What can hang from each mark
B: N
M: C J
W: N Q S
C: M
N: J Q S W
S: B
J: M N
Y: S
P: C

Every row comes from one small tree of marks. Brackets hold a mark, then the marks that hang from it, in alphabetical order. Every link used is in the known rows. Which tree was each row made from?
Known rows
{B {N S W}}: 19; 0; 11; 0; -4; 3; 3; -5; -15; -9; 21; -13; -25; -8; 10; -10; -1; 15; 1; 11; 1; -8; 7; 1; -5; -5; 14; -4; 4; -15; 8; 8; 1; -10; -7; -7; 0; -11; 5; 7; -12; -4; -4; -8; -11; 20; -2; -2; 11; -34; -14; 16; -27; -2
{N J Q {S B} W}: 1; -6; -5; 13; -9; -27; 12; -6; -12; -4; 21; -14; 0; 9; -13; 5; 6; 17; -8; 6; -10; -9; -13; 1; 3; 10; 10; -4; 5; -7; 28; 12; -2; -3; 1; -7; -4; -14; 9; -6; 18; 0; -19; 11; 1; 17; -2; -6; 0; 8; -16; -6; -9; -3
{M C {J {N S}}}: -5; -11; 7; 5; -13; 8; 21; 1; -32; 6; -6; -6; -16; -24; -23; 5; -9; 10; 2; -8; 8; -13; 5; 2; -17; 14; 28; -14; 13; -1; 28; -7; -22; 18; -23; 7; 4; -34; 2; 10; 2; -18; -6; -4; 26; 6; -8; -6; -18; -11; -2; 18; 3; -4
{B N}: 21; 11; 11; 0; 5; 10; -8; -6; -14; -3; 12; -24; -29; 4; 13; -9; 7; 6; 4; 11; 8; -7; 8; -3; -16; 2; 7; -24; -13; -4; 9; 2; -6; -11; -9; 8; 16; 1; -12; 8; -23; -16; -8; -8; -12; 9; -3; 4; 20; -21; 10; 6; -21; 23
{S {B {N Q W}}}: 12; 15; 3; 17; -6; -22; -14; 2; -6; -13; 22; -30; -18; 12; 12; 1; 0; 16; -1; 7; -10; -14; -11; 1; -7; 0; 1; -15; -5; -12; 1; 7; 12; -13; 14; -2; 13; 7; 9; -7; 15; -6; -28; 7; -17; 23; 3; 5; 15; 2; -12; -15; -6; 9
{J {M C} {N Q {S B} W}}: -14; -1; -15; 5; -14; -16; 9; 2; -34; -11; -5; -16; -29; -14; -3; 11; -4; -1; -10; -11; -23; -17; -16; 7; -15; 6; 14; -8; 29; -7; 7; 1; 10; -5; 7; -11; -10; -19; 36; -8; 27; -17; -17; 17; 11; 21; -6; 1; -20; -10; -28; 4; 12; -6
{N {J M} {W Q}}: 0; 10; -8; -4; 26; 2; 11; 5; -6; 14; 3; -22; -10; 0; -6; -4; 11; 11; -11; 3; 17; -5; -13; 5; -10; 28; -15; -30; -3; -18; 22; 8; -11; 0; -14; 4; -5; 0; 18; 21; 3; -4; -7; 5; 4; 0; -3; -19; 2; 1; 19; 0; 3; 1
{W N}: 26; 0; -2; 6; 2; 11; -11; -13; 4; -5; 11; -21; -13; -2; 0; 13; 6; 0; 17; 5; 8; 1; 10; -7; -6; 5; 0; -22; -9; -9; 22; 7; -6; -9; -21; 20; 9; 6; -11; -1; -16; -16; 5; -17; 8; 8; -9; -1; 8; -23; 24; -10; -18; 9
{J N}: 8; 9; 3; -5; 3; 15; -1; -14; -23; 1; 10; -24; -25; -7; 9; -1; 13; -7; -6; 4; -1; -8; 6; -1; -25; 6; 9; -31; -12; -4; 13; -9; -11; -5; -16; 7; 10; -14; -1; 0; -15; -18; -7; -6; 0; 6; -11; 1; 6; -13; 20; -5; -13; 18
{Y {S B}}: 6; 5; -1; 18; -1; 0; 7; -16; -7; -4; 16; -11; -10; 19; 7; 11; 13; 16; 6; 10; -11; -17; 1; 3; -1; -3; 11; -37; -2; -14; 33; -7; -8; -17; -12; 5; 4; -11; -24; -17; -19; -11; -13; -13; -4; 1; -12; 14; 19; -23; -2; -20; -20; 22
{Y {S {B {N {J M} W}}}}: -2; 11; -10; 0; 8; -10; 32; 2; -24; -7; 2; -11; 2; -2; 10; 1; 4; 33; -6; 7; -6; -35; -5; 2; -25; 8; 1; -30; 11; -27; 19; -8; 12; -14; -9; -4; 10; -14; 23; 7; -4; 13; -16; 12; -10; 7; 7; 8; 13; -26; -12; -5; 17; -14
{B {N J W}}: 19; 10; 7; 0; 1; -2; 12; 0; -7; -1; 11; -24; -6; -7; 5; -6; 3; 28; -6; 6; 15; -12; 2; -8; -18; 13; 1; -13; -6; -12; 11; 6; -2; -2; -15; 3; 21; -11; 10; 21; -10; 7; -12; -1; -12; 14; 6; -11; 10; -8; 4; 7; 4; 0
{W {N {S B}} Q}: 11; -13; -5; 12; 15; 13; -6; 7; 4; -16; 17; -14; -16; 19; 1; 15; -2; 11; 20; -1; -3; -15; 13; 8; 9; -9; 1; -25; -2; -23; 25; 8; -7; -1; -12; 24; -12; 10; -11; -4; 7; -22; -2; -9; 11; 17; -17; 5; 3; -13; 7; -13; -34; 15
{P C}: 8; 10; 4; 17; 9; 9; -5; -13; -5; 15; 9; -19; -15; -7; -4; 14; 0; -9; 8; -3; -3; 3; 0; -1; -15; 8; 8; -25; -4; 7; 18; -2; -6; -16; -20; 3; 7; 11; -28; 2; -15; -12; -7; -14; 0; -1; -11; -13; 19; -13; 18; 0; -22; 30
{S {B N}}: 13; 14; 5; 8; 5; 1; -3; -2; -11; -14; 16; -33; -25; 16; 8; 5; 9; 13; 10; 7; 0; -24; 9; -9; -16; -2; 5; -27; -17; -8; 7; 4; 2; -15; -4; 11; 13; -3; -11; 0; -16; -14; -21; 6; -15; 15; 1; 14; 19; -16; 3; -18; -13; 17
{M C {J {N Q W}}}: 0; 2; 7; 18; -13; -20; 8; 0; -16; 12; 1; -14; -10; -31; -17; 5; -14; 14; -15; -7; 4; 3; -25; 0; -14; 24; 15; -9; 10; -2; 16; 0; -9; 16; 0; -1; 15; -17; 13; 7; 26; -2; -20; 4; 20; 7; -2; -15; -18; 17; -7; 6; 19; -5
{P {C {M {J {N Q S}}}}}: -21; -3; -4; 12; 7; -9; 13; 0; -41; 8; -19; -2; -7; -32; -19; 8; -23; -6; -1; -18; -32; -3; -6; 28; -24; 6; 21; -22; 25; -2; 16; -13; -22; 15; -12; -3; -15; -6; 7; 10; 26; -27; -5; 11; 23; -7; -21; -1; -8; 3; -4; 14; -4; -5
{W S}: 10; 0; 10; 1; -8; 22; -4; -22; 9; 19; 5; -12; -13; 5; 1; -7; 16; -3; 4; 14; -1; -8; 2; -7; 7; 0; 0; -25; -13; -2; 23; 9; -12; -12; -7; 1; 4; -12; -15; -11; -20; -6; 4; -23; -3; 8; -5; 2; 17; -37; 6; -8; -31; 8
{P {C {M {J {N Q W}}}}}: -16; 12; -9; 18; 8; -20; 5; 1; -25; 13; -16; -16; -6; -38; -9; 14; -19; 1; -11; -21; -26; 1; -24; 11; -25; 20; 8; -21; 14; -8; 4; -11; -13; 8; -7; -6; -8; 6; 16; 15; 28; -7; -11; 12; 16; -4; -14; -17; 1; 13; -5; 2; 14; -8
{J M {N Q S}}: -8; -8; -4; -13; 1; 4; 0; -11; -48; -2; -3; -17; -37; -6; 3; -13; 0; -25; -12; 6; -28; -8; -2; 23; -27; 5; 8; -22; 16; -3; 15; -1; -2; -2; -2; -8; -4; -14; 24; 0; 3; -34; -5; 7; 15; 1; -12; 7; -11; -15; 8; 15; -15; 4
{N {J {M C}} Q {W S}}: -11; -1; -5; 6; -21; -10; 21; -10; 0; 19; -11; -8; 3; -15; -10; -6; -3; 8; -8; 0; 3; -1; -24; 2; -1; 28; -5; -5; 19; -1; 23; 18; -2; 1; 7; -15; 4; -15; 26; -1; 18; 3; -2; 5; 12; 11; 8; -15; -14; -12; -14; 10; 20; -22

Write each row's tree
-12; 4; -7; -4; -7; -6; 11; -9; -13; 13; -12; -8; -3; -26; -7; -9; -1; 7; -17; -8; -19; -9; -22; 5; -3; 17; 6; -22; 8; -12; 11; -2; -17; 11; 6; -10; -13; -18; 24; 0; 26; -6; 0; 8; 16; 2; -14; 1; 2; -12; -14; -4; -2; -31	{C {M {J {N Q {W S}}}}}
4; 16; -4; -12; 21; 4; 10; 13; -13; 5; 0; -26; -20; -1; 7; -16; 7; 21; -8; 0; 17; -12; -4; 3; -14; 21; -12; -23; -2; -25; 9; 11; -5; 1; -5; 6; 6; 3; 22; 34; 3; -3; -6; 12; -3; 5; 5; -13; 4; -1; 12; 7; 8; -4	{B {N {J M} {W Q}}}
17; 9; 8; 8; -3; -16; 1; 0; -10; 2; 17; -18; 0; -2; 6; -14; -1; 19; -11; 10; 3; 1; -10; 1; -12; 16; 6; -7; -5; -5; 13; 10; 3; -2; 6; -4; 18; 1; 17; 14; 7; -1; -18; 10; -8; 15; 8; -8; 6; 11; 0; 6; 2; -3	{B {N J Q W}}
4; -2; 5; -2; 2; 12; 13; -4; 20; 21; 8; -8; 7; 2; 3; -11; 9; 21; -14; 5; 17; -1; -13; -3; 15; 17; -11; -17; -14; -11; 26; 13; -18; 2; -5; 3; -4; 0; -2; 6; 7; 9; -4; -11; 1; 8; 1; -19; 6; -7; 7; -4; -8; -1	{N J {W Q S}}
-9; -11; -19; 12; -9; -4; 16; -2; 4; 6; -19; -15; 16; 0; -19; 18; -5; 9; 12; -9; -5; -14; -6; 2; -1; 15; -9; -16; 15; -6; 24; 11; 7; 2; 1; 8; 0; -4; 26; -8; 19; -10; -2; 15; 22; 12; 9; 4; -20; -13; -8; -13; 17; -17	{W {N {J {M C}} Q} {S B}}
-5; -2; 11; -10; 2; 16; 7; 8; 3; 17; -2; -4; -4; -14; -1; -7; 2; 20; -15; 0; 6; -15; -16; 0; -4; 16; -6; -27; -13; -23; 17; -4; -23; 4; -3; 7; -2; -13; 3; 8; 19; 8; -3; -9; 15; -1; -10; -15; 2; -4; 3; -11; -3; -12	{M {J {N {W Q S}}}}
11; 2; 7; 8; -16; 2; -10; -18; 13; 19; 13; -11; -9; 1; 10; -12; 4; 2; -6; 12; -11; 8; -21; 2; 14; 4; -3; -13; -4; -3; 16; 15; -5; -14; 9; -16; -5; -1; 2; -17; 12; 1; -6; -16; 0; 15; -4; -7; 11; -14; -10; -1; -21; -7	{N Q {W S}}
5; -11; -5; 3; 8; 17; 7; 1; 26; 5; 3; -13; 16; 21; -6; 13; 5; 19; 8; -4; 6; -18; 7; -1; 8; 7; -12; -28; -16; -20; 25; 9; -14; 3; -9; 28; -5; 4; -7; -4; 11; -1; 4; -3; 10; 11; -3; 2; 5; -8; 12; -29; -11; 0	{W {N J} Q {S B}}
-7; 6; -13; 20; -9; -26; 29; 7; -28; -4; -2; -9; 5; -2; 4; 2; -7; 35; -8; 1; -8; -14; -17; 16; -14; 17; 9; -14; 30; -17; 14; -2; 13; -2; 7; -11; 14; -11; 31; 1; 16; 1; -26; 19; 1; 10; 13; 9; -7; -4; -26; 1; 33; -11	{Y {S {B {N {J {M C}} Q W}}}}
-7; -14; -20; 9; 11; 5; 19; 14; -11; -8; -7; -12; -9; 3; -21; 19; -6; 17; 19; -13; 11; -17; 12; 9; -6; 14; -2; -17; 21; -22; 29; 8; -9; 14; -19; 22; -15; -5; 10; 10; 14; -21; 1; 12; 25; 9; 0; -3; -24; -11; 3; 5; 6; -3	{W {N {J {M C}} {S B}} Q}
2; 4; 3; -18; 9; 20; 13; 12; 2; 12; -5; -10; -9; 1; 12; -19; 6; 22; -9; 8; 8; -17; -8; 5; -11; 17; -17; -23; -2; -23; 11; 13; -5; -2; -1; 3; -4; -1; 24; 23; 7; 4; 1; 3; -5; 9; 8; -12; 9; -18; 3; 6; 4; -13	{B {N {J M} {W Q S}}}
-6; 13; -11; -6; 27; -6; 8; 20; -11; -8; 4; -27; -11; 11; 5; 1; 11; 26; -9; 2; 7; -30; -6; -1; -19; 14; -11; -25; -7; -29; 7; 5; 3; 0; -3; 7; 2; 5; 19; 20; 7; -4; -18; 20; -10; 10; 8; -10; 10; 4; 4; -12; 14; 0	{S {B {N {J M} {W Q}}}}
-2; 3; 0; 11; -9; -7; -8; -12; 17; 7; 13; -18; -3; 12; 7; 4; 11; 7; -9; 8; -16; -10; -22; -7; 11; 0; -5; -15; -8; -6; 16; 11; 4; -19; 16; -9; -5; -6; -1; -26; 21; 2; -12; -7; -6; 19; -4; 2; 14; -12; -17; -24; -19; -1	{N Q {W {S B}}}
-25; 5; -15; 7; 14; -16; 18; 8; -31; -4; -13; -9; -4; -33; -17; 28; -14; 12; 2; -31; -27; -26; -7; 3; -30; 5; 23; -23; 20; -18; 5; -24; -12; 3; -27; -2; -23; -16; 10; 8; 20; -4; -11; 19; 12; 6; -18; -10; 2; -15; -21; -6; 11; -15	{P {C {M {J {N {S B} W}}}}}
-14; 7; -6; 6; 10; -14; 5; -4; -37; 5; -9; -24; -15; -15; -14; -4; 2; -3; -7; -6; -21; -3; -11; 15; -22; 16; 13; -30; 6; -6; 14; -8; -23; 18; -4; 3; -3; -7; 8; 11; 11; -31; -7; 21; 20; -9; -17; 10; -4; 7; 9; 0; -6; -7	{C {M {J {N Q}}}}
9; 4; -2; 11; 4; -5; 19; 13; -4; -10; 20; -8; 6; 16; 17; -2; 4; 46; -10; 6; 3; -19; -4; 7; -4; 6; 5; -28; -2; -29; 22; -2; -7; 0; 1; 9; 6; 1; 4; 13; 7; 12; -23; 5; -6; 8; -2; 5; 11; 4; -7; -11; 5; 8	{Y {S {B {N J {W Q}}}}}
-3; 11; -10; 5; 17; -4; 26; 17; -18; -6; 4; -10; 0; 11; 17; -3; 4; 37; -8; 6; 1; -25; -5; 10; -16; 14; -6; -35; 8; -37; 17; -4; -1; -3; -2; 5; 4; -3; 18; 18; 6; 5; -19; 12; -4; 6; 2; 2; 7; -5; -5; -9; 17; -2	{Y {S {B {N {J M} {W Q}}}}}
1; 2; 4; 9; -4; -8; 11; 6; -15; 9; -3; -18; -15; -35; -18; 10; -4; 21; -8; -11; 15; -8; -15; -11; -22; 19; 14; -15; 4; -5; 17; -9; -14; 10; -15; 4; 13; -25; 9; 11; 7; 2; -10; -3; 12; 10; -8; -13; -10; 0; -6; 6; 26; -9	{M C {J {N W}}}
-9; -10; 9; 13; -24; -6; 14; -4; -4; 16; -6; -4; 0; -32; -15; -2; -11; 16; -16; -7; 1; -2; -27; 1; -2; 17; 9; -8; 11; -6; 15; 3; -8; 8; 9; -7; 5; -23; 13; -1; 31; 6; -8; -2; 21; 9; -3; -8; -15; -2; -15; 3; 12; -20	{M C {J {N Q {W S}}}}
-5; 9; -7; 8; 2; 1; 23; -7; -23; 14; -8; -20; -15; -10; -20; 4; 7; 1; 7; -5; 22; -7; -3; -3; -15; 28; 2; -23; 10; 6; 25; 7; -9; 6; -24; 3; 17; -15; 9; 13; -18; -14; -7; 11; 11; 1; 1; -6; -11; -11; 15; 12; 12; 1	{N {J {M C}}}
-7; -6; -10; -6; 0; 16; 15; 9; -35; 1; 0; -11; -39; -17; 1; -5; -4; 4; -8; -12; 0; -6; -5; 10; -10; 10; 2; -11; 20; -20; 10; 3; -9; 5; -9; -1; -12; -11; 28; 14; 12; -16; -5; 1; 20; 15; -10; -16; -17; -11; -4; 25; 6; -1	{J {M C} {N S {W Q}}}
-15; -2; -13; -14; 9; 9; 11; -5; -45; -15; -6; -22; -33; 0; -1; 6; 12; -15; -2; -3; -24; -32; 9; 3; -34; -2; 9; -32; 5; -12; 10; -10; -3; -9; -16; 3; -10; -28; 15; -3; -11; -26; -6; 11; 0; 7; -12; 17; 1; -28; 3; -9; -14; 5	{J M {N {S B}}}
-11; -12; -2; 20; -14; -20; 14; 14; -26; -5; 4; -9; -9; -18; -24; 14; -15; 21; -7; -9; -11; -16; -15; 8; -11; 12; 21; -2; 22; -8; 18; -1; -5; 11; -1; -2; -1; -27; 16; -4; 38; -6; -23; 12; 21; 16; -6; -5; -19; 9; -28; 2; 16; -13	{M C {J {N Q {S B} W}}}
3; -10; -10; -2; -9; 17; 23; -8; 5; 14; -18; -8; 6; -18; -17; 7; -1; 7; 18; -7; 15; -11; 5; -6; -8; 19; -9; -15; 14; -7; 25; 10; -4; 2; -22; 13; 5; -15; 18; 5; -8; -6; 14; -4; 22; 6; 8; -4; -13; -36; 5; 2; 12; -18	{W {N {J {M C}}} S}
16; 12; 2; 13; 1; -6; 8; -3; -4; -14; 22; -14; -14; 8; 22; 4; 4; 36; 2; 10; -12; -22; -4; -5; -8; -6; 10; -28; 5; -22; 14; -6; 7; -23; 1; -2; 9; -5; -2; -7; -6; 6; -18; -5; -18; 16; -2; 12; 24; -26; -18; -10; -7; 6	{Y {S {B {N W}}}}
17; 7; 11; -4; -6; 15; 0; -8; 11; 2; 10; -14; -17; -10; 17; -10; 6; 17; -4; 11; 2; -11; -2; -8; 0; -3; 0; -13; -9; -13; 4; 11; 4; -20; -2; -6; 2; -9; 2; 0; -3; 6; -1; -12; -12; 19; 6; -5; 19; -33; -11; 5; -16; -4	{B {N {W S}}}
7; -7; -4; 6; 9; 21; -11; -2; 26; 1; 11; -14; -2; 18; 8; 17; 8; 10; 16; 1; 1; -14; 7; -2; 16; -4; -17; -31; -15; -24; 21; 11; -10; -5; -2; 27; -13; 13; -16; -15; 9; -11; 5; -14; 7; 13; -9; 5; 7; -21; 7; -28; -30; 9	{W N Q {S B}}
15; -21; -2; 4; -5; -5; 6; -9; -10; -2; 9; -6; 3; 2; -10; -1; -7; 0; 9; 4; -3; 1; 11; 17; -2; 8; 9; -6; 13; -5; 32; 14; -9; 7; -11; 12; 1; -1; 9; 2; 9; -15; 2; -1; 18; 8; -1; -4; -10; -4; 9; 9; -21; -6	{W {N J Q S}}
-10; -3; -5; -8; 9; 7; 19; 1; -38; 1; -11; -15; -19; -25; -17; -6; 6; 3; 4; -6; -13; -18; 5; 7; -19; 6; 22; -29; 13; -9; 19; -9; -28; 18; -26; 1; -10; -24; 4; 14; -5; -24; 5; 10; 21; -2; -18; 6; -4; -24; -2; 10; -13; -17	{C {M {J {N S}}}}
7; -1; -14; 5; 4; 5; 18; -3; -10; 5; -13; -21; -1; -19; -20; 18; 3; 6; 18; -12; 22; -8; 7; -1; -19; 24; -6; -21; 13; -9; 26; 7; -5; 8; -28; 16; 13; -4; 19; 18; -14; -13; 5; 6; 20; 3; 5; -9; -17; -16; 17; 11; 18; -10	{W {N {J {M C}}}}
-9; 5; -5; -16; 9; 14; 16; 4; -13; 0; -8; -19; -2; 7; -1; -1; 13; 10; 1; 8; -4; -42; 8; -11; -22; 8; -6; -30; -10; -10; 10; 2; 4; -11; -6; 5; 6; -19; 13; 4; -14; -6; -7; 17; -11; 5; 11; 14; 9; -31; -4; -16; 2; -8	{W {S {B {N {J M}}}}}
-9; -6; -16; -6; 3; -2; 6; -8; 1; 4; -14; -14; 18; 12; -5; 12; 1; -1; 10; 0; -14; -19; -3; 4; -10; 12; -18; -24; 3; -11; 24; 7; 6; -3; 2; 8; -2; -2; 23; -6; 16; -10; 3; 13; 13; 4; 4; 8; -6; -17; 2; -24; 1; -17	{W {N {J M} Q} {S B}}
-17; 3; -13; 7; -2; 2; 22; 6; 7; 14; -6; -14; 2; 2; -12; 10; 7; 26; -2; -9; 9; -22; -18; -9; 5; 24; -14; -20; 1; -13; 18; 11; -5; 5; -1; 2; -8; -7; 12; 0; 18; 5; -10; 15; 9; 12; 5; -13; -10; -10; -12; -9; 22; -13	{N {J {M C}} {W Q {S B}}}
